Known rows, with every step that occurs
pamu, loka, dofe, mitol: [-9.8 28.1 -4.7 -24.4 60.7 -2.3 -5.7 17.8 -6.1 45.4 24.0 -17.6 -33.1 12.3 -20.5 1.3 6.1 -18.9 47.1 1.3 8.0 7.2 22.7 3.4 -1.8]
fefu, loka, dofe: [2.4 9.0 16.8 -6.5 31.7 7.1 12.1 6.7 -10.0 33.7 24.8 -6.8 -5.3 7.6 -23.8 8.2 -1.1 9.3 50.7 1.0 -10.9 -12.6 6.4 15.7 6.1]
niri, mitol, totot, loka, pamu: [25.3 -4.1 36.7 -4.6 42.1 -19.3 -17.4 -2.1 15.3 8.7 14.5 -13.3 20.6 21.0 -6.0 -10.8 -6.8 6.2 21.8 18.5 11.7 -7.7 -20.4 -14.4 19.6]
totot, loka, dofe, mitol: [-5.8 23.3 3.7 -12.8 56.3 -15.9 -3.5 21.9 5.0 34.8 10.8 -25.8 -30.7 12.4 -21.8 1.6 5.9 -12.8 37.3 25.6 -11.0 14.2 24.6 19.1 -0.5]
totot, loka, pamu: [12.5 1.5 10.1 -8.3 36.2 -6.7 -10.1 0.9 0.0 13.8 4.1 -27.8 0.2 22.8 7.0 -21.3 -0.8 9.5 22.8 12.7 -11.7 -24.1 2.8 1.4 11.7]
dofe, loka, totot, mitol, niri: [-17.6 7.5 69.7 -35.8 32.2 -22.8 -14.2 16.4 3.9 37.3 2.2 -29.2 -3.8 11.6 -21.4 0.8 3.1 -8.9 24.4 12.2 -15.5 31.9 -28.3 12.8 21.7]
pamu, loka, totot, mitol, dofe: [12.8 14.8 39.1 -13.8 36.0 0.2 -3.3 8.3 10.7 39.8 16.8 -21.3 -17.1 -2.8 -2.5 2.0 17.6 -1.1 35.0 -0.9 -16.8 30.0 -7.2 15.5 15.4]
totot, loka, dofe, mitol, fefu: [-14.7 14.6 23.0 13.5 59.4 -2.7 7.9 28.6 10.3 35.5 7.5 -20.1 -24.3 6.6 -36.9 7.6 -0.1 -4.2 35.5 42.8 -21.8 3.3 29.8 24.2 7.0]
pamu, loka: [10.0 10.4 -6.1 -14.8 14.7 7.9 -1.7 -1.2 -2.3 11.6 27.5 -18.2 -4.1 10.5 4.5 -9.9 7.4 -6.9 18.1 -9.9 5.8 -7.4 7.3 -10.9 8.3]
loka, totot, mitol: [-2.9 -9.9 23.8 -2.1 12.4 -15.8 -7.1 3.4 4.9 33.4 0.1 -10.8 1.2 0.1 -5.7 17.8 7.9 1.7 0.8 -10.4 -17.4 32.1 -21.2 9.5 18.0]
totot, mitol, niri: [2.5 -2.7 45.5 -6.1 0.7 -14.0 -22.6 5.3 16.6 33.6 -1.9 7.9 -2.5 16.1 -3.8 -11.9 0.0 -8.7 12.0 13.3 13.1 21.0 -13.0 7.1 20.4]
fefu, mitol, totot, loka, dofe: [20.0 29.9 27.5 -2.6 42.0 1.1 -6.5 8.8 -2.2 31.1 2.4 -26.5 -8.2 7.5 -12.8 -6.0 -7.2 -2.7 36.1 29.5 -1.2 -5.5 9.4 18.9 22.7]
dofe, loka, pamu: [-7.0 7.4 18.4 -22.5 49.7 -4.4 -7.1 7.0 -17.0 7.2 3.1 -25.7 -8.9 12.8 -7.6 -14.6 -2.9 0.7 38.8 9.7 -5.8 -23.5 -12.6 0.6 -2.7]
mitol, dofe, loka: [-0.2 23.2 29.0 -14.9 33.1 6.8 8.7 16.4 -1.2 -10.8 4.3 -16.5 -26.1 -12.1 -12.5 -10.5 7.0 -7.7 36.7 30.4 -14.4 5.5 3.2 21.4 -16.7]
pamu, loka, dofe: [-0.9 23.9 5.0 -18.9 36.7 7.0 3.6 6.0 -12.3 20.5 22.4 -20.7 -18.1 13.0 -9.5 -12.1 -1.2 -4.1 48.3 -4.7 -0.4 -12.5 22.1 -0.1 2.1]
pamu, loka, dofe, mitol, fefu: [-18.3 20.5 14.5 1.6 64.7 8.9 5.3 23.6 -1.0 45.2 21.7 -12.1 -26.1 4.3 -35.1 5.8 -0.2 -8.6 47.0 18.2 -0.8 -4.3 26.6 8.6 6.9]
mitol, dofe: [7.0 14.8 19.8 2.3 6.1 8.5 6.0 6.5 9.2 -5.2 -9.5 7.7 -13.8 -14.1 -2.4 -7.7 2.8 5.7 15.0 19.6 -6.6 6.5 6.5 15.9 -9.5]
totot, mitol, fefu: [2.2 -19.0 29.1 37.8 11.2 1.2 -0.8 9.3 11.6 22.0 8.5 8.6 -3.4 -0.3 -11.6 7.2 4.8 1.9 10.9 18.9 -7.2 8.7 -4.5 15.1 18.4]
loka, piguf, mitol: [19.7 -3.2 -3.6 -6.9 18.1 12.5 6.4 18.4 1.1 -1.9 10.0 2.6 -14.0 6.0 -35.7 -18.5 0.0 26.7 -6.4 0.3 -8.4 8.0 -15.1 -14.6 -19.9]
niri, mitol, fefu: [-2.7 -16.4 19.9 35.8 10.4 -3.0 10.6 2.6 14.4 -3.9 11.7 17.3 16.7 -1.7 -32.3 0.1 1.7 14.8 -6.4 20.6 4.6 16.1 -12.5 -2.6 9.2]
dofe, loka, totot, mitol: [-10.0 -1.2 35.4 -19.0 37.6 -18.4 -4.6 14.8 -6.6 28.3 13.9 -34.5 -10.9 3.5 -16.1 15.5 13.7 -9.4 23.8 0.3 -25.9 32.1 -24.4 15.9 11.9]
totot, loka, piguf, mitol: [33.2 1.0 -1.1 -10.0 29.1 7.6 5.7 21.1 8.7 0.0 24.9 -23.0 -17.0 16.5 -34.6 -27.4 5.0 25.3 0.1 13.3 -22.5 7.4 -5.3 -9.4 -9.4]
fefu, loka, dofe, mitol, piguf: [-8.2 6.1 13.8 -28.0 70.4 4.2 -4.2 26.4 -2.1 68.0 32.7 -3.7 -15.1 6.0 -35.2 20.7 13.1 -10.7 38.7 17.5 -3.7 14.5 -19.8 10.4 4.4]
dofe, mitol, fefu: [-15.9 -2.8 9.1 19.7 27.6 2.9 2.0 16.7 10.9 25.9 -1.3 7.1 -6.6 -8.3 -26.1 17.6 0.6 -5.1 -1.0 22.5 -3.2 8.7 3.7 9.3 3.9]
piguf, mitol, fefu: [4.6 -15.6 20.7 20.5 -2.7 15.4 6.5 12.8 17.3 7.5 10.3 7.9 -7.4 -13.1 -37.3 -0.8 -11.9 14.4 -9.7 20.9 -23.2 1.0 0.7 7.4 -1.3]

Rows
[17.6 -20.5 34.6 14.2 32.6 20.9 1.3 9.1 6.8 45.3 30.1 -0.2 5.4 1.6 -43.3 -4.2 -13.8 31.0 28.4 12.4 -26.3 -30.9 -15.3 10.6 12.3] -> piguf, mitol, fefu, loka, pamu
[2.5 16.4 13.3 -7.0 31.7 -5.5 5.1 10.6 -1.9 10.2 9.8 -26.8 -17.7 13.3 -11.5 -11.0 -2.1 2.2 36.2 20.3 -18.9 -4.9 25.4 16.5 3.2] -> totot, loka, dofe
[-12.4 -0.9 59.9 -18.5 5.4 -21.0 -17.8 6.3 14.0 44.4 -12.3 -6.6 9.8 9.5 -10.8 4.7 -3.2 2.6 2.5 3.2 -6.8 32.7 -25.1 7.6 28.6] -> loka, totot, mitol, niri
[-27.5 11.9 21.0 15.0 48.3 2.4 8.1 23.9 2.3 34.3 -6.6 5.3 -21.3 -3.9 -39.9 17.7 -7.3 -2.2 27.6 29.2 -8.2 3.9 17.9 19.9 -1.1] -> loka, dofe, mitol, fefu
[-3.6 11.8 7.9 -27.0 20.4 0.7 3.5 -1.3 -5.2 22.2 16.9 -31.6 6.1 4.2 -2.5 6.0 3.7 3.2 7.5 -20.5 -13.7 4.5 -3.9 -9.5 14.8] -> pamu, loka, totot
[7.8 15.7 30.1 -5.5 39.2 -8.4 8.7 13.5 10.8 -16.5 18.5 -5.1 -16.2 -5.5 -32.1 -15.3 15.7 -2.3 30.1 31.3 -0.4 32.0 -14.5 14.1 -15.6] -> niri, mitol, dofe, loka
[-4.0 -9.0 24.6 11.2 63.7 7.5 -1.6 12.3 0.4 63.5 17.8 0.3 5.8 7.4 -31.5 17.3 -0.2 11.2 37.5 14.9 -5.2 -24.7 -12.5 11.7 18.8] -> dofe, mitol, fefu, loka, pamu
[31.1 16.2 15.7 1.7 20.3 2.6 -11.0 1.1 4.1 22.2 6.7 -24.8 6.7 5.7 0.3 -4.8 0.0 -6.2 7.6 23.0 5.9 -1.7 -4.8 9.6 27.7] -> fefu, mitol, totot, loka
[-17.2 14.6 25.7 -22.7 17.5 -14.7 -19.0 14.1 13.4 35.3 -9.9 5.1 -5.4 7.4 -17.6 -2.1 -2.6 -14.0 -0.2 15.5 17.8 19.7 -4.2 0.9 6.0] -> dofe, mitol, niri
[-8.1 13.6 9.5 -28.2 71.6 -8.5 -8.8 30.8 8.0 43.3 16.9 -26.1 -27.0 13.6 -22.0 0.9 11.9 -17.3 23.9 36.7 -11.8 22.4 -1.2 9.5 0.8] -> totot, loka, dofe, mitol, piguf
[29.4 6.4 -9.4 -20.9 35.1 20.9 4.6 17.6 -1.8 9.5 36.7 -15.8 -17.4 17.0 -32.5 -27.9 5.0 20.0 11.3 -10.9 -2.5 1.4 -7.8 -25.6 -11.4] -> pamu, loka, piguf, mitol
[16.4 -26.8 43.1 29.7 46.9 6.4 -5.2 5.0 0.6 59.8 26.0 0.9 9.5 16.6 -17.1 5.5 3.2 18.7 48.9 12.4 -8.5 -23.5 -21.3 17.4 33.5] -> totot, mitol, fefu, loka, pamu
[-5.4 1.4 37.3 19.7 35.9 17.7 24.5 10.6 -5.8 34.3 22.5 -2.1 2.1 -0.6 -36.8 14.9 -7.1 18.4 50.4 19.0 -20.1 -21.7 10.5 21.8 13.4] -> mitol, fefu, loka, dofe
[26.5 11.9 16.6 -4.3 25.5 21.6 12.8 24.7 11.6 -7.4 -1.1 8.9 -28.4 -7.5 -38.7 -27.0 1.3 31.6 8.7 18.5 -14.6 15.3 -8.4 0.8 -29.0] -> loka, piguf, mitol, dofe
[8.8 17.9 38.8 -13.1 32.8 -4.2 -1.0 9.4 4.9 8.6 5.8 -25.5 -7.5 6.0 -6.7 4.4 -16.3 -6.3 42.1 23.6 -10.5 -13.4 20.0 8.5 9.7] -> mitol, totot, loka, dofe
[20.4 7.3 -3.4 -3.2 37.3 4.8 11.7 14.5 -3.9 -6.9 12.1 -26.4 -4.2 23.9 -10.3 -21.2 10.8 20.3 10.9 12.7 -9.3 -1.8 -1.0 -12.3 0.8] -> totot, loka, piguf
[3.9 -2.1 10.6 16.3 63.5 19.1 20.8 24.7 -2.5 42.0 26.0 0.5 1.4 8.5 -49.5 15.7 12.1 21.8 22.8 15.2 -1.7 -2.3 -16.5 -1.7 6.1] -> dofe, mitol, fefu, loka, piguf
[-13.1 -9.5 41.5 -33.8 52.9 -11.2 -9.9 22.0 -2.1 37.7 19.3 -32.8 -7.7 3.3 -16.4 15.4 19.3 -12.7 11.8 14.0 -26.4 39.7 -49.1 6.0 14.4] -> dofe, loka, totot, mitol, piguf
[-13.3 25.0 44.7 -28.1 37.2 0.5 14.4 16.9 -1.3 0.6 -7.0 -30.3 -16.5 -18.2 -21.9 5.8 4.8 2.8 27.4 20.4 -34.2 17.3 -9.2 23.7 -8.7] -> mitol, dofe, loka, totot
[12.5 -5.7 27.3 3.2 7.1 -13.7 -7.8 -3.8 16.2 -4.7 10.8 15.0 21.2 -0.7 -13.8 10.1 -5.8 -4.8 -1.7 4.2 23.1 16.9 -22.7 -14.4 6.9] -> niri, mitol, totot
[6.7 13.7 38.1 -10.3 65.5 -10.0 -2.1 11.2 3.1 -2.7 6.1 -7.0 -11.6 6.6 -26.9 -27.0 8.3 10.6 46.4 31.1 1.2 7.6 -23.9 10.5 -11.5] -> niri, mitol, dofe, loka, pamu
[18.5 -5.5 28.0 -10.0 -6.4 5.6 -13.8 6.8 17.0 6.0 9.0 6.2 -2.1 -12.7 -19.8 7.9 -19.6 -4.1 -4.4 4.0 -4.4 1.1 -9.3 -5.3 -3.4] -> piguf, mitol, totot
[31.9 -4.3 31.1 -13.3 4.7 0.0 -12.3 10.0 24.7 8.2 25.5 -20.5 -6.1 -2.9 -16.1 -0.4 -14.0 -5.5 2.1 18.0 -18.5 1.1 1.9 -0.2 6.2] -> piguf, mitol, totot, loka
[3.6 20.0 23.6 -5.2 1.8 -0.1 -14.7 2.3 1.5 33.7 -16.0 1.4 7.1 10.9 -12.9 -25.0 -2.8 5.4 -5.8 18.6 19.5 11.1 -13.5 10.3 23.0] -> fefu, mitol, niri
[5.2 -18.7 42.0 5.8 12.8 15.8 17.4 10.9 12.7 43.6 30.1 -12.5 12.9 -15.7 -54.7 24.7 -8.4 30.0 2.5 3.4 -48.1 4.9 -18.2 14.9 16.7] -> piguf, mitol, fefu, loka, totot
[36.9 20.8 10.9 1.2 46.0 12.0 0.2 10.9 -5.2 13.5 4.6 -25.7 6.0 17.1 -13.0 -16.6 6.0 16.3 10.0 22.4 11.1 -3.2 -17.0 -6.5 19.5] -> fefu, mitol, totot, loka, piguf
[19.1 39.4 12.5 -5.4 67.2 21.4 16.2 26.9 -18.1 1.9 -3.7 -20.0 -27.4 2.7 -33.5 -33.3 21.1 19.3 34.1 34.9 0.1 12.1 -19.1 15.7 -12.9] -> fefu, mitol, dofe, loka, piguf
[-20.3 20.3 0.8 -10.0 45.2 -9.7 -4.7 17.8 -2.3 33.2 -3.3 0.2 -26.7 1.5 -24.7 11.0 0.2 -11.8 28.9 11.3 1.1 13.0 13.2 13.9 -10.1] -> loka, dofe, mitol
[10.6 9.2 19.4 -15.8 35.7 -12.9 -15.7 13.3 18.2 25.3 13.0 -20.0 -4.8 3.8 -4.3 18.7 -0.2 -26.1 12.7 20.6 3.7 7.3 5.0 2.5 10.5] -> dofe, mitol, totot, loka
[-10.1 -3.5 -3.3 -21.5 39.1 -2.6 -14.3 19.4 8.7 34.8 9.1 1.7 -9.6 -1.0 -11.5 12.1 13.2 -19.4 -12.9 16.5 8.3 26.1 -25.6 -5.6 -2.8] -> dofe, mitol, piguf
[-11.1 -17.3 43.6 24.8 15.2 -4.5 3.5 9.2 9.6 34.0 -3.4 -5.6 6.8 -6.3 -19.6 24.3 1.5 11.6 1.6 8.1 -27.4 21.4 -15.1 14.8 25.8] -> loka, totot, mitol, fefu
[-0.1 21.5 36.2 -19.7 57.9 4.7 -0.8 14.8 -5.6 2.3 -7.1 -19.1 -23.4 -1.6 -9.1 -21.9 -0.2 4.5 54.5 29.5 -12.9 -18.7 -5.7 16.9 -13.0] -> mitol, dofe, loka, pamu
[5.9 14.2 41.3 -40.6 36.8 5.8 0.2 29.8 0.4 3.7 12.5 -17.2 -19.7 17.1 -54.4 -35.7 -6.4 14.7 16.7 22.6 -6.5 9.6 -23.5 -11.2 -15.7] -> dofe, loka, piguf, mitol, niri
